Each row comes from the steps of one path. Every step used is in the known rows, and no mark comes twice. Write the path behind each row, first mark first.
In the rows, zero is written as 128.
Known rows
vozol/fada/muto/lakigu/vininom: [158 107 162 176 137  76 137 112 149  85 118 215 119 117 160 151  91 133
 159 126 136  81 127 177 112 132 113  85 143  98 128 124  96 179 152 151
 161 159 137 142  88 157 154 198 102 121 119]
redeno/vozol: [111  82 142 152 139 131 140 139 132  64 126 177  88 106 154 134  93 131
 124 111 147  98 107 121 118 116  94 118 119 107 154 131 136 146 134 142
 126 148 163 123  98 159 163 192 107 137 126]
redeno/vozol/tiko: [ 88 103 156 164 139 131 129 113 132  62 126 164  99 105 137 139 118 149
 113 111 192  93  88 128 126 113  97  97 125  93 162 122 141 142 144 148
 129 160 173 117  95 133 147 171 115 138 134]
kababus/vozol/fada/muto/tiko: [100 114 147 178 118 113 133 128 159  70 145 167 100 126 171 116 129 114
 151 126 130 104 126 157 148 104 101  83 163 105 155 142 108 186 171 175
 137 128 145 155  86 161 154 214  91 109 110]
vana/vozol/fada/muto/tiko: [110 102 149 175 114  92 130 128 118  73 142 180 107 120 163 123  94 140
 153 136 129  87 123 175 145  94  94  79 154  99 156 135  92 239 167 179
 124 139 144 155 106 140 140 215 101 113 107]
murep/vozol/tiko: [ 91  95 152 156 130 135 116 111 115  80 132 168 101  91 123 131 117 139
 104 113 176  82  94 138 134 134  91  78 158 103 150 136 158 135 147 151
 111 157 173 128 101 140 144 172 114 130 127]
kababus/vozol: [119  77 141 152 125 135 141 149 158  69 131 170  87 117 149 120 107 123
 116 108 144 107 130 130 127 122  99 103 153 117 143 152 136 120 161 137
 116 113 138 136  89 179 160 195 100 129 110]
kababus/vozol/fada/muto/tiko/lotog: [ 83 102 123 177 112 101 138 129 185  54 145 171  95 122 157 110 134 121
 159 123 125 120 143 171 150 101 106  94 192 113 173 136 101 171 203 167
 141 132 155 160  93 153 155 210  98  99 106]
redeno/muto: [134 110 137 147 133 126 112 145 136  78 143 154  85 119 109 106 106 133
 128 108 143  93 128 168 130 126 129  88 131 107 146 137  98 164 133 143
 124 163 167 134 107 168 130 176 132 128 128]
kete/tovo/fopu/tepapi/murep/vozol/fada/muto/lakigu: [152  99 154 197 144  86 124 123 130  66 152 243 114 118 172 116  84 114
 129 127 152  71 145 157 125 166  94  55 146 105 149 103  93 135 139 164
 140 128 169 148 101 166 148 174  78 123 122]
zovon/muto/tiko/lotog: [124  87  90 138 109  99 134 125 170  44 162 165  97 111  89 121 143 125
 143 107 147 122 118 138 133 102 129  96 173 138 146 137 113 179 164 176
 126 191 172 133 127 138 117 164 107 112 108]
vininom/lakigu: [148  82 150 149 135 109 139 137 136  92 120 162  98 128 132 129 105 135
  96 108 138 106 119 123  97 125 122  84 142 132 124 154 146 122 150 162
 120 120 131 131 124 150 139 187 109 137 123]
kababus/vozol/tiko/muto/murep: [145 118 146 151 117 131 141 137 154  60 133 168  76 139 135 120 157 136
 103 104 181  85 124 133 170 104  92  65 153 113 136 151 138 133 160 131
 118 128 148 111  89 146 160 174 141 143 119]
tovo/fopu/tepapi: [147  84 142 160 123 137 123 137 141  61 149 194 112 121 137  90  97 119
 101  92 159 110 144 136 114 139 103  78 123 105 150 148 127 147 165 152
 119 134 166 131 134 174 111 175  69 160 141]
fada/muto/redeno/vozol: [110 117 147 154 153 124 160 126 143  85 123 181  89 108 142 143 122 117
 149 122 112  78 130 161 128 106  98 111 101  98 171 102 107 177 147 146
 117 148 142 136 102 139 178 144 131 152 140]
vana/vozol/fada/muto/tiko/lotog: [101  89 122 171 118  68 131 126 149  61 145 189 101 116 143 120 108 145
 168 135 130 104 138 186 148  93 100  89 174 111 170 129  87 219 192 169
 131 146 153 156 110 133 137 208 100  96 100]
redeno/muto/fada: [143 112 157 163 136 141 120 135 142  79 145 177  71 113 119  99 120 127
 124  89 133 111 160 167 128 123 121  97 122 110 139 137  87 176 138 157
 116 147 170 150 117 166 149 182 146 120 141]
zovon/muto/murep: [171  89 112 153 141 110 140 142 143  55 133 172  91 139 122 122 135 128
 117  98 141  91 114 120 141 108 112  98 132 133 129 158 118 152 120 142
 112 161 170 129 116 129 134 181 134 138 116]
vozol/fada/muto/kete/tovo/fopu/tepapi/murep: [169  95 132 210 142 111 112 131 160  64 163 218 120 133 155 111  94 144
 146 102 168  79 151 169 137 150 127  62 119  99 172 110  95 149 139 180
 151 156 160 135 114 149  96 179  95 141 115]
zilopo/muto/redeno/vozol/tiko/lotog: [111 115 144 159 153 130 160  85 164  45 132 182 102 106  98 139 145 151
 137 108 175 104 103 156 134  99 100 101 131  99 183 103 116 149 178 146
 119 175 178 124  86 125 140 123 137 135 137]
tovo/zilopo/muto: [180 114 135 160 140 162 124 116 138  73 130 175 102  86 157 133  97 164
 106 106 143 120 100 165 100 125 112  74 123 114 123 144 115 142 131 147
 115 133 158 135  88 142  98 176 129 140 137]
tiko/lotog: [115  76 112 139 130 122 134 137 155  53 136 178  94 114  96 124 123 141
 130 104 147 114 128 148 122 127 113 113 148 120 149 146 125 134 165 138
 122 154 160 133 115 146 136 187 115 124 115]
vana/muto: [133 108 134 143 146 132 123 151 118  82 128 170  78 106 113 140  98 142
 111 102 165  94 121 169 112 126 106 118 123 105 144 147 120 155 121 145
 137 170 143 118 103 152 143 186 120 141 108]
zovon/muto/kete/tovo/fopu: [165  72  97 151 142 117 118 130 180  43 157 201 128  77 127 132 126 113
 103  87 176  89 108 182 140 120 149  49 127 122 166 126 134 168 139 178
 154 175 175 148 111 142  97 138 113 138 104]
murep/tepapi: [123  92 145 135 124 144 121 127 124  88 148 178 106 106  96 122  97 122
 127  99 124  94 132 123  95 135  91 123 146 109 136 159 141 155 124 145
 118 151 149 130  90 172 127 192 115 139 110]
zilopo/tovo/fopu: [142  95 133 149 141 150 112 131 138  69 149 171 138  96 147 117 145 141
  88  96 140 116 106 172 111 142 114  67 113 114 147 153 124 137 157 139
 134 125 176 154  90 143 142 166  95 177 130]
tovo/fopu/tepapi/murep/vozol: [154  82 138 171 128 128 121 141 111  75 159 192  86 128 135  83  87 132
 100 104 144  87 130 105 118 148  75  93 143 113 143 123 126 106 118 154
 116 127 164 138 125 178 128 197  69 144 134]
vozol/fada/muto/kete/tovo: [130  98 135 188 142 119 119 132 162  74 142 204 118  91 152 151  99 134
 158 120 164  79 131 193 141 137 138  77 129  95 172 137 119 175 163 172
 150 165 153 137  85 138 124 177 123 125  96]
muto/murep: [152  86 136 160 134 128 152 141 137  79 124 177  88 138 131 120 117 138
 120 101 147  99 127 122 135 116  91 111 130 125 131 171 124 135 125 130
 109 132 160 118 114 136 156 183 130 149 121]
fopu/tepapi/murep/vozol/fada/muto/lakigu: [168 107 164 206 127  78 125 120 122  82 143 215  86 142 159 115  69 119
 151 144 123  62 135 119 118 160  74 110 158 106 127 109  99 140 132 164
 119 145 147 113 109 161 157 191  91 120 121]
tiko/muto: [157 108 134 125 116 134 120 145 119  68 147 169  94 109 118 127 130 138
 115 104 147  87 124 153 136 110 119 100 123 111 132 142 129 177 145 148
 116 159 137 110 110 165 132 176 129 142 111]
kete/tovo/zilopo/muto/rogiso: [181 104 127 163 138 191 128 116 173  54 137 201 123  62 135 134  78 161
 118 113 181 104 118 178 107 142 111  55 126 121 133 160 100 155 134 136
 118 133 172 123  75 127  87 163 119 130 127]
tepapi/murep/vozol/tiko: [115  91 150 165 135 128 120 116 104  83 139 162  81 129 112 132 119 173
 106 110 173  81  91 111 131 141  89  93 158 111 137 122 141 111 113 153
 110 157 160 118 109 140 144 182 132 134 122]
tovo/zilopo: [151  95 128 158 128 148 114 124 135  75 125 178  90  90 161 131  93 156
 106 119 138 126 117 153  98 134 109  70 126 117 130 144 127 125 131 138
 109 118 151 136 114 142 121 182 124 151 128]

Which path is each row?
[167  75 137 158 135 154 138 134 173  66 147 192 128  78 100 143  94 138
 135 100 188  86 100 183 143 133 132  90 129 107 154 140 123 160 136 170
 140 164 163 117  71 151 101 151 130 142  99] : zilopo/muto/kete/tovo
[145 110 145 145 123 123 113 116  96  74 152 161  79 126 114 127 138 172
  96 102 174  62  94 130 147 132  94  84 151 108 129 112 140 135 114 162
 110 167 146 105 104 148 138 174 147 130 118] : tepapi/murep/vozol/tiko/muto
[123  93 136 164 149 115 145 148 132 103 122 179  81 123 134 115 115 117
 134 124 109  77 120 157 148 126  72  89 143 116 143 142 120 147 129 136
 112 137 177 130  98 132 170 197 114 131 126] : fada/muto/murep/vozol
[146 113 136 187 148 110 139 134 126  80 118 183  97 154 166 122 129 135
 138 112 123  83 133 150 138 107  98  93 125 109 147 163 102 169 150 136
 124 150 164 131  94 128 149 213 126 127 120] : vozol/fada/muto/murep
[130 102 143 188 159 105 111 129  96  89 135 181  92 135 153 125 107 152
 137 119 111  70 115 145 127 140  84 112 143 103 147 124 109 150 123 163
 120 154 150 142  96 154 157 228 117 107 112] : tepapi/murep/vozol/fada/muto
[144 112 139 186 147 101 107 131 101  86 126 183  77 120 141  75 101 117
 131 125 126  74 125 138 145 129  89  91 161 106 152 162 102 153 136 149
 116 143 180 135  86 164 156 226 120 118 122] : redeno/muto/murep/vozol/fada
[157  89 150 202 121 114 111 132  92  69 148 202  84 141 138 101  64 143
 138 121 141  81 133  80 109 156  68 127 153 103 138 135 119 116 133 162
 104 149 146 115 107 186 137 238  91 130 105] : fopu/tepapi/murep/vozol/fada
[ 93 126 162 164 154 123 149 101 141  84 124 171 101 112 141 155 148 138
 141 120 147  82 122 164 139 106 101  85 108  90 177  90 118 173 145 151
 121 170 162 136 107 115 165 125 137 153 149] : fada/muto/redeno/vozol/tiko
[162 114 136 169 121 107 115 125  94  74 128 202  82 113 150 106 123 122
 117 118 123  61 114 134 144 116  78  96 152 112 140 167 138 171 151 147
 108 144 160 114  91 155 160 225 115 130 104] : tiko/muto/murep/vozol/fada
[151 108 143 153 116 179 136 110 168  66 146 187 113  64 123 135  97 162
 131 114 183 135 103 176 118 126 127  45 132 117 133 153 102 164 125 163
 125 129 171 141  78 142  98 157 139 146 116] : kete/tovo/zilopo/muto/tiko
[168 117 150 142 112 149 130 135 131  70 144 198  73 103 126 124 143 140
 113  87 134 103 152 162 128 106 111 108 108 110 125 148 111 188 162 148
 109 141 142 130 128 174 154 181 143 131 119] : tiko/muto/fada
[123  97 143 194 126 113 124 121 123  71 165 211 113 116 150  91 103 130
 147 116 159  84 138 152 143 145  90  50 155  99 168 117  92 169 137 189
 139 142 181 154 103 166 123 204  83 126 116] : kete/tovo/fopu/tepapi/murep/vozol/fada/muto/tiko
[119 119 148 133 117 131 105 112 102  81 143 168  93  81 116 125 129 137
 102 110 166  70 100 159 147 130 103  71 152  99 143 127 156 161 157 157
 113 159 155 112  98 156 133 160 126 138 119] : murep/vozol/tiko/muto
[144 105 139 180 152 106 116 131  93  82 111 201  66 105 148 110  88 122
 122 116 147  75 111 148 128 123  67 121 147 103 151 166 123 143 132 142
 136 152 166 120  79 143 174 241 121 122 100] : vana/muto/murep/vozol/fada
[126  91 146 178 129 130 120 136 141  54 131 187 101 129 174 122 109 126
 126 113 141 109 128 124 124 117 102 101 154 102 150 163 135 142 183 147
 124 115 139 152  78 184 158 234  95 121  97] : kababus/vozol/fada
[173 103 137 183 100 139  94 113 142  70 155 213  74  77 135 119  69 163
 128 124 215  81 123 146 139 175 104  37 156 102 132  99 136 101 114 180
 112 148 155  81 108 140  88 150 136 159 106] : fopu/tepapi/murep/vozol/tiko/muto/kete/tovo/zilopo
[129 110 156 173 142 118 136 100 122  54 122 201  96 114 160 134 106 123
 141 123 137  82 119 110 106  97  88 122 110  95 175 132 125 163 159 154
 111 151 142 142 104 159 171 187 119 148 116] : muto/redeno/vozol/fada
[129 114 164 150 115 149 110 108 114  80 143 193  76  83 132 119 148 134
  96  95 163  86 126 154 145 121  96  81 142 101 137 132 144 176 162 159
 104 147 166 126 112 156 154 168 134 122 127] : murep/vozol/tiko/muto/fada
[163  64 135 205 124 108 107 124 132  66 161 233 108 106 153  90  62 126
 126 116 180  75 123 135 128 164  91  73 150 101 170 123 128 115 138 182
 137 138 168 130 115 172 111 200  77 139 100] : muto/kete/tovo/fopu/tepapi/murep/vozol/fada
[198  93 135 178 127 149 117 110 169  76 137 180 106  66 155 130  80 155
 118 119 154 115  89 180 109 127 119  72 129 110 139 130 123 140 124 171
 123 141 154 119 107 134  82 151 127 151 128] : tovo/zilopo/muto/kete
[115  91 149 165 135 126 133 108 118  85 119 173  82 119 133 113 119 136
 102 118 171  81  98 116 143 125  72  75 162 110 143 156 153 117 134 138
 106 140 187 120  98 118 156 178 130 141 127] : muto/murep/vozol/tiko
[184  99 161 155 127 120 147 113 146  67 139 186 112 104 117 142 105 131
 108 119 153  86  96 151 119 129 112  99 134 121 119 143 115 159 140 149
 122 147 154 118  98 145 137 135 117 134 128] : zilopo/muto/lakigu
[137 130 152 171 146 119 135 115 124  83 127 192 101 130 148 132 130 127
 149 115 108  78 140 172 119 101 109  97 114 100 170 141  99 182 163 153
 116 151 131 157 113 142 145 170 138 144 119] : vozol/fada/muto/redeno
[124 110 153 201 106 102 119 124 114  85 159 187  89 136 142  97  85 133
 169 134 127  72 133 109 127 147  71 108 170  99 146 126  91 171 129 190
 118 160 162 122 117 164 127 222  90 122 115] : fopu/tepapi/murep/vozol/fada/muto/tiko
[178 125 138 157 148 180 145 103 154  66 125 207 113  68 127 148 105 157
 123 118 159 121 122 182 112 126 122  50 114 112 141 142 102 137 122 137
 103 126 144 159  78 138 113 134 159 160 116] : kete/tovo/zilopo/muto/redeno
[111 113 143 179 149 108 113 130 105  93 125 188 101 101 174 122 100 116
 142 127 105  70 119 171 125 133  95  91 145  96 157 136 119 178 158 160
 130 144 157 148  86 157 149 218 100 110 110] : murep/vozol/fada/muto
[173 110 151 165 149 195 138 113 161  62 124 221  94  64 152 141 107 158
 113  93 167 141 137 197 109 126 115  58 106 111 128 147  94 152 139 143
 112 112 177 160  81 154 125 177 159 131 125] : kete/tovo/zilopo/muto/fada
[ 99 107 160 159 140 134 145  94 134  62 122 177  89 113 118 147 136 140
 123 114 180  92 106 121 128 106  94  98 118  98 177 111 139 145 145 147
 106 161 160 131 105 125 157 130 138 161 138] : muto/redeno/vozol/tiko
[154 109 159 168 120 155 116 116 124  56 165 227  80 106 128  97 136 145
  92  79 204  93 157 151 155 151  88  42 131 102 141 105 111 132 141 165
 113 138 181 141 123 179 133 167 119 143 130] : kete/tovo/fopu/tepapi/murep/vozol/tiko/muto/fada
[140 113 149 132 114 108 117 129 111  61 142 173  95 117 127 133 115 161
 104 110 181  75 114 174 158 106 106  64 143 101 138 121 130 189 159 147
 104 148 137 118 102 146 131 171 139 131 108] : vana/vozol/tiko/muto
[153 117 163 162 124 140 115 109 105  75 151 190  59 119 122 126 152 161
 103  97 160  80 121 137 144 123  87  91 134 109 129 117 128 144 122 159
 100 147 154 121 122 155 159 177 158 123 128] : tepapi/murep/vozol/tiko/muto/fada
[132 101 139 199 155 117 116 134 117  68 151 222 114 126 160 103  91 134
 137 106 147  77 150 158 127 160  93  58 135  92 163 115  92 147 140 161
 136 136 171 159  91 171 127 209  86 125 114] : kete/tovo/fopu/tepapi/murep/vozol/fada/muto
[ 80 100 128 166 148 104 144 119 152  83 124 170  83 119 118 116 145 138
 134 120 149  83 122 175 163 131  81  68 174 109 166 123 124 128 158 143
 123 161 199 124  98 100 154 172 129 117 135] : fada/muto/murep/vozol/tiko/lotog
[136  74 140 189 123 129 117 122 150  68 164 207 103 107 125  98  88 138
 109  98 220  74 116 133 145 172  95  44 156 103 165 107 135 101 125 185
 132 150 183 119 118 142 103 140  94 158 112] : muto/kete/tovo/fopu/tepapi/murep/vozol/tiko
[130 128 152 171 154 113 131 117 105  66 111 201  72  98 148 143 105 124
 137 117 148  84 125 143 109 100  85 138  98  90 179 126 114 169 145 151
 132 177 138 128  90 146 181 198 127 145 109] : vana/muto/redeno/vozol/fada
[167 107 137 194 150 152 127 102 118  62 108 225 101  74 178 118  82 148
 120 123 162 105 101 166 124 136  86  47 148 110 139 166 117 130 136 143
 112 113 186 145  46 141 131 219 139 123 107] : kete/tovo/zilopo/muto/murep/vozol/fada
[147 121 147 184 150  99 130 112  97  90 130 191  87 137 142 127 114 139
 148 132  91  64 129 135 126 121  77 109 134 106 156 110  99 153 127 165
 110 149 126 152 108 148 171 193 140 131 110] : tepapi/murep/vozol/fada/muto/redeno
[131  96 129 203 139 135 112 128 194  65 122 209  99  79 217 142  82 128
 154 137 144 113 141 199 137 135 120  39 145 104 163 126 119 134 165 168
 145 103 143 160  69 144 124 195 117 127  96] : kababus/vozol/fada/muto/kete/tovo/zilopo
[164  94 134 227 130 128 100 128 143  86 140 231  84  85 184 121  34 141
 166 147 150  84 144 162 119 179  94  70 156  97 147 100 101 121 121 183
 127 133 154 120  94 146 106 206 107 134 102] : fopu/tepapi/murep/vozol/fada/muto/kete/tovo/zilopo
[143 110 142 154 124 139 112 126 117  61 173 203 103 106 112 103 123 150
  95  94 210  74 130 149 152 162 101  33 143  98 146 105 128 130 128 158
 121 154 172 117 103 171 109 159 110 149 123] : kete/tovo/fopu/tepapi/murep/vozol/tiko/muto
[146 120 144 198 154 119 129 115 117  74 152 233 106 124 147 104 109 123
 148 117 136  69 166 155 123 152  88  59 126  94 175 104  89 139 143 161
 121 140 151 167 104 172 140 173  95 149 114] : kete/tovo/fopu/tepapi/murep/vozol/fada/muto/redeno
[175 107 140 178 106 120  91 121 133  79 185 188 111  93 127  88 132 142
  96 109 177  57 107 148 142 182  93  47 143  99 144  98 135 129 135 184
 134 158 173  93 105 144 107 138  90 189 125] : zilopo/tovo/fopu/tepapi/murep/vozol/tiko/muto/kete
[132  89 134 201 137 111 112 126 152  78 150 238 122  73 180  98  73  93
 143 118 152  75 146 191 138 153 106  51 144  85 187 120 126 170 177 185
 149 145 184 149  95 161 105 184  62 136 108] : murep/vozol/fada/muto/kete/tovo/fopu/tepapi
[152 132 152 144 127 129 128 101  97  81 147 175  75 125  97 127 148 163
 114 118 153  55 109 124 141 122  91  84 142 114 143 107 138 131 113 157
  95 160 125 113 121 147 151 132 169 158 119] : tepapi/murep/vozol/tiko/muto/redeno
[129  91 125 146 110 129 147 113 166  56 161 164 107  99  78 116 132 147
 142 107 154 119 110 158 133 109 116 105 166 125 149 149 104 178 154 170
 132 168 177 129  99 141 110 155 117 119 118] : zilopo/muto/tiko/lotog
[146 130 164 145 117 152 121 106 130  67 146 185  78 108 127 133 165 153
  95  83 184  94 136 161 143 107 116  82 114 102 133 138 126 179 165 157
 109 154 161 126 123 147 139 155 155 139 127] : vozol/tiko/muto/fada
